What can hang from each mark:
q_415: q_294 q_303
q_378: q_303 q_451 q_824
q_262: q_2 q_213
q_824: q_2 q_21 q_378
q_21: q_824
q_294: q_415
q_451: q_378
q_303: q_378 q_415
q_2: q_262 q_824

Each row was made from one small tree. The marks that hang from a mark follow it in brackets, in the order of their numbers. Every link used is in the known rows. Write each row's tree.
Known rows:
q_2{q_262 q_824}: [ 0.70 -0.23  1.18  0.71  1.09 -1.12  0.78  0.00  0.32  2.69 -0.03 -0.61
  0.97 -4.45  2.43  1.83 -1.79  0.14  0.14  1.49 -2.73  0.60  1.68 -0.42
  1.13]
q_303{q_378{q_451 q_824{q_2 q_21}} q_415{q_294}}: [ 4.32  2.35 -2.81  0.02 -0.37 -0.62 -7.61 -0.57 -2.67  3.09 -5.87 -0.72
  3.40  0.16  4.60  2.75  4.19  2.94 -0.96  0.94 -4.45 -2.30  1.90  2.30
 -0.54]
q_824{q_378{q_303 q_451}}: [-2.43 -0.70 -2.07 -0.09 -0.41 -0.24 -1.67 -0.31 -4.28  0.47 -0.70 -1.21
  1.07 -0.79  3.12  0.17  2.60  1.55 -0.62  0.21 -1.12 -0.11  2.83  1.33
  0.63]
q_824{q_2 q_21 q_378{q_303{q_415}}}: [-0.52 -0.56 -2.51  0.29 -0.36 -2.90 -0.73 -1.34  2.75  1.65 -7.42 -2.20
  1.37  4.19  5.04  0.96  3.03  2.54 -1.28 -0.12 -4.90  1.45  0.73  2.28
 -1.07]
q_303{q_378{q_824{q_2}} q_415{q_294}}: [ 5.53  1.70 -2.37 -0.73  0.40 -0.45 -6.00 -0.65  1.54  3.17 -3.20 -0.58
  2.46 -0.20  0.37  2.85  2.39  0.69 -0.30  0.89 -2.38 -0.39  2.35  2.43
 -0.66]
q_303{q_378 q_415}: [ 0.26  1.23 -0.65 -0.17  0.71 -1.21 -2.83 -0.30  3.76  0.83 -2.25 -2.43
 -0.31 -1.73 -0.86  0.67  1.83  0.88  0.76  0.58  0.73  1.42 -0.04  1.15
 -0.70]
q_2{q_262{q_213} q_824{q_21 q_378{q_303 q_451}}}: [-3.27 -0.94 -1.82  1.64  0.36  0.33  0.44  0.48 -5.15  2.93 -3.59 -1.79
  2.33 -4.12  9.13  0.67  1.58  2.99 -1.26  2.24 -6.22 -0.84  3.52 -0.17
  2.27]
q_262{q_2}: [ 0.25 -0.13 -0.38  0.40  0.23 -0.75 -0.16  0.58  3.68 -0.33  2.12 -0.30
  1.01  3.01  0.70  0.66 -0.08 -1.16  0.38  0.05  0.15  1.18 -1.39 -0.43
  0.60]
q_824{q_2}: [ 3.14 -0.09 -0.06 -0.05 -0.54 -0.39  0.19 -0.13  0.25 -0.02 -1.00  0.31
  0.79  5.23  0.89  0.89 -0.68  0.20 -0.36  0.25 -1.01 -0.12 -0.40  0.48
  0.22]
q_294{q_415{q_303{q_378{q_824{q_21}}}}}: [ 1.05  1.08 -2.54  1.56 -0.61 -2.50 -4.37  0.32  1.38  4.85 -6.23 -1.88
  2.86 -4.75  2.45 -0.85  2.57  0.55 -2.00 -0.51 -2.29  0.41  3.15  2.25
  2.80]
q_415{q_294 q_303{q_378{q_451 q_824{q_2 q_21}}}}: [ 4.76  1.69 -3.02 -0.19 -1.98 -0.48 -6.11 -0.91 -7.55  4.35 -5.49 -0.21
  4.22  0.81  5.40  1.07  3.32  1.05 -2.18  0.49 -4.91 -2.95  5.17  3.22
  2.66]
q_824{q_2{q_262} q_21}: [ 3.38 -0.14 -1.08  0.78 -0.11 -1.84  0.71 -0.28  0.33 -0.60 -4.66 -0.51
  1.15  3.29  5.29  1.69 -1.16  1.84 -1.17  0.67 -6.14 -0.40  1.12  0.04
  1.50]
q_2{q_262}: [ 0.96 -0.20 -0.63  0.10  0.88 -0.56  0.31  0.32  0.32 -0.63 -0.12 -0.79
  0.06 -2.49  1.46  1.45 -1.14  0.40 -0.01  0.79 -2.38  0.27  2.22 -0.14
  1.42]
q_262{q_2{q_824{q_21 q_378{q_303 q_451}}} q_213}: [-4.19 -0.92 -1.51  1.88 -0.36  0.15 -0.01  0.65 -1.54  3.40 -1.40 -1.36
  3.33  1.42  8.46  0.08  2.59  1.40 -0.91  1.34 -3.62  0.04 -0.27 -0.30
  1.67]
q_21{q_824}: [-0.38  0.05 -0.67  1.08 -1.10 -0.48  0.11 -0.43  0.43  1.92  0.24  0.34
  0.39  0.37  0.21 -0.64  0.08  1.88 -0.36 -0.73 -0.28 -1.00 -3.17 -0.40
  0.91]
q_262{q_213}: [-1.08 -0.13 -0.65  0.04  0.22  2.42  1.13  1.05 -0.85 -0.47  0.91  0.03
  0.11  0.38  0.85 -0.72  0.40  0.07 -0.11  0.84  0.14 -0.84 -0.22 -0.98
  0.26]
q_415{q_294 q_303{q_378{q_451 q_824{q_2{q_262}}}}}: [ 6.39  1.46 -3.28 -1.19 -0.53 -0.02 -5.95 -0.24 -7.49  3.34 -2.29 -0.79
  3.86 -1.97  3.48  3.01  1.45  0.19 -1.59  1.58 -4.74 -2.19  8.29  3.15
  3.93]
q_415{q_294 q_303{q_378{q_451}}}: [ 2.29  1.22 -1.74 -1.14 -0.91  0.91 -3.87 -0.91 -7.59  1.22 -2.12 -0.58
  1.69 -2.46  1.90  0.60  2.47 -0.72 -1.10  0.37 -0.59 -1.98  5.61  2.55
  3.19]
q_21{q_824{q_378}}: [-0.66 -0.99 -1.64  1.25 -0.58 -0.42  0.67 -0.72  0.53  2.24 -1.92 -0.52
  0.40  0.39  1.91 -0.70  0.26  1.61  0.13 -0.64 -0.59 -0.16 -2.96 -0.06
 -0.28]
q_21{q_824{q_2{q_262} q_378{q_303{q_415{q_294}}}}}: [ 3.09 -0.80 -4.17  0.13  0.24 -1.82 -1.30 -1.53  1.77  2.16 -4.70 -1.20
  1.95  0.26  4.14  3.32  1.71  2.54 -1.59  0.22 -5.85 -0.01  2.66  2.09
  1.57]
q_21{q_824{q_378{q_303{q_415}}}}: [-3.05 -0.55 -2.79  0.69 -0.57 -2.04 -1.11 -1.02  2.91  3.40 -2.57 -1.90
  0.68 -1.29  1.28 -0.08  2.90  3.00 -0.66 -0.79 -1.16  1.08 -1.38  1.65
 -0.60]
q_451{q_378{q_303{q_415} q_824{q_2{q_262} q_21}}}: [ 1.04  1.54 -3.32  0.79 -0.32 -4.26 -2.70 -0.30  1.68  4.13 -5.16 -2.69
  2.74 -0.72  6.45  1.91  3.57  3.16 -1.14  0.88 -7.50  1.56  2.79  0.55
 -0.14]

Which tree is each row?
[ 4.53  0.97 -2.59  1.39 -0.17 -2.31 -3.37  0.17  0.42  2.36 -4.72 -1.74
  2.17  0.12  4.72  1.74  0.09  2.59 -0.79  1.15 -6.64 -0.24  2.10  1.00
  2.06]  q_303{q_378{q_824{q_2{q_262} q_21}}}
[ 2.66  0.08 -2.31  0.88  0.07  0.53 -0.73  1.37 -0.79  1.85 -2.82 -0.27
  2.54  1.12  5.43  1.26 -0.06  2.42 -1.20  1.75 -6.75 -1.71  1.62 -0.45
  1.02]  q_378{q_824{q_2{q_262{q_213}} q_21}}
[-0.77 -0.02 -2.53  0.07 -0.68 -2.09 -2.50 -0.96 -1.67  1.22 -6.47 -2.10
  2.11  4.44  6.37  1.37  4.00  3.61 -1.49  0.30 -4.31  0.20  1.22  2.18
 -0.98]  q_824{q_2 q_21 q_378{q_303{q_415} q_451}}
[-2.62 -0.60 -2.84  1.02 -1.59 -0.58 -1.58 -0.54 -4.01  2.30 -0.58 -0.81
  1.48 -0.35  3.28 -0.47  2.36  3.55 -1.03 -0.57 -1.28 -1.18 -0.63  1.14
  1.49]  q_21{q_824{q_378{q_303 q_451}}}
[-2.42  1.28 -1.37 -0.09 -0.12 -2.44 -1.00 -0.57  1.66  1.73 -1.50 -2.40
  0.16 -1.52  1.67 -0.25  3.69  0.86  0.00  0.04 -0.68  2.52  1.00  0.04
 -0.80]  q_451{q_378{q_303{q_415}}}
[ 3.86  1.59 -2.72  0.99 -1.46 -2.21 -5.89  0.48 -2.48  4.50 -6.20 -1.46
  4.52  0.54  4.76  0.53  2.97  1.72 -2.75  0.26 -2.94 -1.25  3.71  2.56
  3.17]  q_294{q_415{q_303{q_378{q_451 q_824{q_2 q_21}}}}}
[ 2.56  0.99 -2.54  1.58 -0.27 -0.11  0.24  1.04 -1.84  2.40 -3.77 -1.18
  2.50  1.14  7.35  0.54  1.08  1.82 -0.64  1.76 -6.67 -0.59  1.26 -1.97
  0.44]  q_451{q_378{q_824{q_2{q_262{q_213}} q_21}}}
[ 2.07  1.30 -1.43 -0.62  0.94 -0.12 -3.58 -0.88  1.54  0.36 -3.34 -1.27
  0.19 -3.07  0.02  1.78  2.24 -0.06  0.14  0.47 -0.53  0.04  2.12  1.42
 -0.06]  q_303{q_378 q_415{q_294}}
[ 1.53  0.71 -3.12  0.74 -1.24 -1.92 -4.13  0.48 -4.46  2.60 -2.14 -0.71
  3.54  0.23  6.12  2.24  1.95  4.09 -2.31  1.09 -7.49 -1.81  4.10  1.67
  2.66]  q_378{q_303 q_451 q_824{q_2{q_262} q_21}}
[-4.02 -0.99 -1.17  0.45  1.18 -0.41  0.13  0.36  5.69  4.19  0.04 -2.27
  2.30 -0.04  3.72  0.74  2.52 -0.32  0.27  1.58 -1.08  2.83 -0.17  0.41
 -0.67]  q_262{q_2{q_824{q_378{q_303{q_415}}}} q_213}
[-1.01 -0.38  0.28  1.70  0.83  0.41  2.07  0.67 -0.61  2.66 -2.88 -0.69
  1.30 -3.53  6.09  0.56 -0.82  1.40 -0.51  1.97 -5.15 -0.86  0.76 -1.49
  1.75]  q_2{q_262{q_213} q_824{q_21}}
[ 1.47  1.22 -1.37  0.27 -0.26 -0.97 -3.65  0.42 -1.59  1.15 -2.78 -1.90
  1.93 -2.85  1.12 -0.23  1.93 -0.18 -1.45  0.22  1.54 -0.26  4.14  1.86
  3.51]  q_294{q_415{q_303{q_378{q_451}}}}
[-2.80  0.93 -2.47  0.35 -0.47 -2.40 -4.37 -0.07  1.91  4.68 -3.47 -1.33
  1.89 -3.42  2.12  0.50  4.08  3.04 -1.21 -0.23 -4.02  0.45  1.05  2.02
 -0.90]  q_378{q_303{q_415} q_824{q_21}}
[ 1.75  0.56 -1.35  0.39 -0.02 -1.80 -1.91  0.12  1.87  1.49 -3.67 -2.00
  1.25 -2.77 -0.04 -0.62  1.12 -1.17 -1.48 -0.25  1.01  1.22  3.55  1.76
  3.48]  q_294{q_415{q_303{q_378}}}
[ 0.41 -1.01 -3.19 -0.46  1.23 -0.16  0.48  0.50  2.49  0.00 -3.24 -2.65
  1.15  1.55  3.83  2.23  1.38  1.81 -0.72  1.84 -4.44  1.42  3.69  1.25
  0.15]  q_824{q_2{q_262{q_213}} q_378{q_303{q_415}}}
[ 1.84  1.89 -1.41 -0.96  0.85  0.77 -5.46 -0.52 -2.36 -0.03 -2.22 -1.14
  0.99 -2.86  1.17  2.24  3.24  1.13 -0.11  0.98 -0.07 -1.35  2.57  1.54
 -0.10]  q_303{q_378{q_451} q_415{q_294}}
[ 4.49  1.45 -2.34  0.28 -0.98 -1.23 -6.03  0.81 -2.05  3.90 -2.54 -1.31
  4.18  0.15  1.54  0.86  2.28  0.48 -1.99  0.63 -0.24 -0.75  4.34  2.75
  2.98]  q_294{q_415{q_303{q_378{q_451 q_824{q_2}}}}}
[-1.89  0.89 -2.21 -0.03 -1.21 -0.06 -4.95  0.70 -4.87  3.15  2.51 -0.02
  2.41 -3.40  0.68  0.54  2.89  2.12 -1.01  0.36 -1.28 -1.16  2.88  1.73
  1.10]  q_378{q_303 q_451 q_824}
[ 2.18 -1.10 -1.73  0.96 -1.10 -0.73  1.02 -1.06  0.51  1.91 -2.86 -0.16
  1.27  5.47  2.66  0.19 -0.28  1.88 -0.46 -0.41 -1.78 -0.16 -3.31  0.35
 -0.20]  q_21{q_824{q_2 q_378}}
[-0.76  2.36 -2.00  0.74 -0.22 -1.13 -7.03  0.23 -1.04  3.70 -3.85 -2.28
  2.13 -3.35  2.87  0.77  4.23  3.71 -0.21  0.79 -2.16 -0.86  0.10  1.58
 -1.52]  q_303{q_378{q_451 q_824{q_21}} q_415}
[ 2.38  1.39 -2.93 -1.23 -0.62 -0.08 -6.81 -0.33 -3.19  3.32 -0.81  0.46
  3.68 -0.15  1.62  3.15  3.99  2.01 -1.70  0.78 -3.25 -1.77  4.48  2.95
 -0.20]  q_378{q_303{q_415{q_294}} q_451 q_824{q_2}}
[-0.77 -0.64  0.04  1.66  0.87 -1.04 -0.16 -0.42 -3.72  2.68 -4.91 -1.51
  1.95 -3.54  8.26  1.63  0.47  2.22 -0.20  1.64 -5.10 -0.53  1.64 -0.15
 -0.05]  q_2{q_262 q_824{q_21 q_378{q_451}}}
[ 3.39  1.58 -1.88 -0.92 -1.89 -0.36 -5.54  0.07 -5.65  4.41 -1.04 -1.22
  3.47  1.79  1.34  0.48  2.15  0.71 -1.04  0.95 -1.07 -1.15  3.90  3.07
  1.96]  q_415{q_303{q_378{q_451 q_824{q_2}}}}
[ 2.12 -1.41 -2.34  0.98  0.73  0.57  2.56  0.47 -0.71 -0.88 -5.98 -1.40
  1.30  3.69  7.53  1.06 -0.40  1.84 -0.82  1.63 -6.25 -0.33  1.41 -0.56
  0.67]  q_824{q_2{q_262{q_213}} q_21 q_378}
[ 0.82  0.88 -3.78  1.43 -0.90 -1.29 -0.32  0.81 -2.23  3.01 -3.13 -1.63
  2.79  0.35  7.86  0.31  1.97  2.50 -1.55  1.47 -7.67 -0.12  3.09 -0.89
  2.38]  q_451{q_378{q_303 q_824{q_2{q_262{q_213}} q_21}}}
